Every row comes from one small tree of marks. The marks that hang from a mark follow it in brackets, in the order of their numbers. Every link used is in the known rows. Which tree was each row made from?
Known rows:
z611(z277(z314)): [  3 -25  17 -11  -4 -16 -17 -16 -30  25 -42 -17   4 -16   4 -12 -19   2
  -4   4 -20  -4 -25  22  22 -23]
z301(z314(z277 z995(z607(z616)))): [  5   6  16 -23  -7   1  -1  -3 -24  17 -39   0  -4 -10 -29 -10 -14   6
  -4  13 -24  -8   3  18  29   2]
z301(z314(z995(z607))): [ -4   5  13 -15  -9   1  -5 -11 -25  17 -31  -7   1 -13  -9  -9 -15   9
 -10  18 -19  -9  -5  33  26  -4]
z52(z607(z616)): [ 11   1  10 -32 -20  -1  -7  -7  -7  15 -19  -3   6  -2 -15  -7 -17  -5
 -11 -13 -11  10  -9  25  23 -17]
z52(z607(z616 z995(z314))): [  4  18  12 -31 -19 -16 -10   1 -12  12   6  -7   6   4 -20   6 -16  14
 -10  -1 -12   5  -3  21  20  10]
z607(z52 z616): [  1 -18  10 -26 -16   1  -8 -12  -8  22 -23  -8   4  13 -27 -13 -16   3
  -6 -14  -8  10 -12  16  27   6]
z795(z754): [ 11 -16   8 -12  -9  -6 -16 -16 -16  14 -49  -9   5  -5  -3 -10 -11   1
 -14  -4 -19   2 -20  14  19 -25]
z795(z754(z277)): [ 17 -12  11 -12  -9  -8 -17 -12 -19  22 -68  -5   4  -9 -24 -19 -11  -5
 -13   3 -19   6 -22   4  15 -26]
z301(z314(z277)): [  6 -22  15  -9  -8   0 -11  -7 -23  17 -53  -7  -1  -4 -19  -8 -14  -7
  -6  21 -17 -11 -13  20  18  -4]
z616(z607): [ -1 -14  19 -22 -14  -5  -6 -11 -21  26 -31  -7  10  -4   7 -11 -15   0
 -10   1 -14   3 -14  40  18 -26]
z995(z314(z301) z607(z52 z616)): [-14  -1  11 -16  -7 -12  -6  -2 -19  22   2  -2   2  11 -38 -10 -19  26
   1 -20 -13   9   6  37  28  16]
z277(z611(z52(z607(z616))) z754): [ 17  -6  13 -13 -25 -10   0   1 -21  20   5 -10   1   6  28 -17 -17  -7
 -11 -15   2   5 -18  16  26 -24]
z607(z52): [  0 -19   7 -18 -13   0  -9 -11 -14  26 -32 -10   4  11 -29 -12 -13  -1
  -4  -7  -6   5 -19  22  22  -3]
z52(z607(z616 z995)): [  9  11  10 -26 -23  -7  -8  -5  -5  14 -13  -3   4   3 -22  -2 -15   6
  -8 -10 -15  12  -7  23  22  -4]
z301(z314): [ -1 -18  15 -11 -11   3 -13 -15 -17  17 -37 -11   2  -6   3  -7 -17   0
 -12  18 -12  -4 -14  29  20  -4]
z277(z314 z611 z754): [ -6 -34  14  -5  -9 -18 -13   3 -30  18 -14 -22  -3 -13  21  -9 -15  -3
  -8  12  -2   6 -28   6  25 -49]
z277(z314 z611(z52(z607))): [ 16 -22  12  -9 -16 -11  -8  -1 -31  31  -1 -11   3  -7  20 -16 -16 -13
  -6   4   0  -5 -24  30  22 -43]
z301(z314(z277(z611) z995(z607))): [  6  -9  12  -5  -5  -2   4   9 -33  31 -48  -7  -5 -20 -27 -18 -10   2
  -7  19 -17 -18  -5  22  28 -22]
z277(z314(z301) z611): [ -5 -39  14   4  -5  -8 -13   7 -23  32 -23 -18   3 -18  -6 -13 -19  -3
  -6   1  -9   4 -13  24  25 -46]
z611(z52(z607) z277): [ 29  -2  12  -9 -17  -9  -5 -14 -28  30 -32  -6   9   0  16 -19 -16  -7
  -5 -16 -15 -11 -21  39  19  -8]
z795(z754(z277(z314 z611))): [  8 -34  11  -6  -4 -16 -19  -1 -27  29 -55 -14  -1 -23 -11 -23 -11  -7
 -13  11 -11   7 -26  -1  19 -55]
z995(z314(z277(z754) z301) z607): [ -8   4  14   0   1 -24  -7  14 -35  11 -18  -2  -3  -3 -22  -2 -15  16
   3   1 -19  -1  -3  25  21 -16]
z607(z52 z995): [  0 -10   7 -12 -17  -7 -10 -11 -11  26 -27 -10   4  17 -38  -6 -12   8
   0  -2  -9   6 -17  18  21   9]
z314(z301 z995): [  4  -4  13  -9 -11   8  -8   5 -13  29 -32 -11  10  -9 -28 -14 -15  -1
 -10  -5 -22   0  -5  21  24 -17]
z754(z277(z314)): [  5 -17  17 -16  -6 -12 -18  -5 -27  29 -44  -9   2 -14 -24 -13 -17 -12
  -6  22 -15   6 -22  10  19 -32]
z795(z754(z277(z611(z52(z607))))): [ 34 -11   7  -2 -17  -9  -7  -3 -27  34 -43  -3   4  -5  -3 -31  -9 -14
 -14  -8  -6  -1 -22  16  15 -40]

Write each row's tree:
[ -2  15  11 -17 -17 -11 -12   8  -8  15   9  -5   8   3 -31   0 -18  19
  -8 -11 -15   8   7  29  20   8] | z52(z607(z616 z995(z314(z301))))
[ -2   6  11 -11  -7  -6  -4   2 -33   6 -36  -3  -6  -9  -9  -7 -10   8
  -2  21 -20  -8  -8  14  25 -12] | z301(z314(z277(z754) z995(z607)))
[ -1 -20  13   6  -3 -18  -6  25 -32  24 -21 -15  -1  -8 -12 -11 -14   5
  -6   4  -7  -7 -10   9  20 -26] | z995(z314(z277(z611 z754) z301))
[ -2   0  11 -28  -3 -18  -2   0 -27  21 -18   1  -4  13 -50  -8 -13  17
   5  -4 -12  -1  -2  20  26  14] | z995(z314(z277) z607(z52 z616))
[ -2 -21  13 -13 -11 -10 -10  11 -28  21 -13 -25   0 -18  12 -11 -14  -3
 -12  15  -5   0 -25  -4  28 -48] | z277(z314(z995) z611 z754)
[ 23   1  12  -5 -19 -14  -7 -12 -30  16 -23  -7   5   4  35 -17 -17  -1
  -5 -15 -12  -5 -27  29  18 -13] | z611(z52(z607) z277(z754))
[ -1  -7  10 -20 -20  -6 -10 -12  -6  23 -18  -9   3  20 -37  -5 -15  14
  -2  -9  -9  14 -12  10  27  18] | z607(z52 z616 z995)
[ -1   8  18 -27 -13 -19 -11  -4 -16  20  -5 -14   6   7 -17   8 -18  16
 -10   9 -13  -1  -6  10  23  15] | z607(z616 z995(z314))
[  2  -3  11 -23 -10 -16  -8   5 -18  22 -15  -6   0  22 -53  -4 -12  16
   2   3 -12   2  -5   3  22  28] | z607(z52 z616 z995(z314(z277)))
[ 16  20  16 -25 -22 -18  -8  -2 -20  18  18  -7   7  18  -1   0 -17  11
  -7   0  -9  -3  -5  22  20  18] | z611(z52(z607(z616 z995(z314))))
[  0 -30  12   1  -9  -8  -6   6 -27  16 -42 -13  -7  -8   7 -14 -12  -3
  -8  21  -5  -8 -18   6  21 -24] | z301(z314(z277(z611 z754)))
[ -9   2  12 -30  -7 -15  -5 -10 -23  20  -2  -5   0  13 -28  -5 -17  21
  -2  -7  -8   4  -2  28  28  17] | z995(z314 z607(z52 z616))
[ 27 -14  10  -3 -16 -15   1  11 -32  24 -20  -5  -1   3   9 -17 -10 -14
  -3  -3   0  -5 -23  14  19 -34] | z314(z277(z611(z52(z607)) z754))
[  0   4   9 -30 -14   0   1 -10 -16  24 -17  -4   1   5 -38 -15 -13  11
  -2 -14 -16   7  -4  22  33   5] | z314(z995(z607(z52 z616)))
[  4 -23  14 -16  -8  -5  -8   8 -25  34 -21 -22   4 -21  -8 -13 -15  -6
 -12  16  -9  -7 -20   7  27 -44] | z277(z314(z995) z611)
[-10 -14  11 -14 -20  -6  -5 -10 -15  27 -22  -5   7  16 -21  -8 -10  16
  -1  -4 -10  10 -13  32  17   0] | z616(z607(z52 z995))
[ -8   0  12 -25 -15 -14 -10  -2 -12  22   2 -13   4  21 -34  -1 -15  21
  -4   0  -6   5  -6  10  24  30] | z607(z52 z616 z995(z314))
[  6 -29  16 -12  -7 -14 -11   2 -31  39 -44 -15   0 -20 -17 -20 -16 -14
 -10  21  -7   1 -24   8  21 -48] | z754(z277(z314 z611))
[ -6   1   7 -16  -1 -24  -5   6 -37  12 -16  -3  -7  12 -31  -5  -9  18
   7   3  -8  -1 -14  17  21   1] | z995(z314(z277(z754)) z607(z52))
[  4 -11  15  -6   0 -11 -10  14 -25  24 -33  -8   6  -3 -39  -4 -15   2
  -3   6 -20  -8  -4  23  17  -9] | z995(z314(z277 z301))
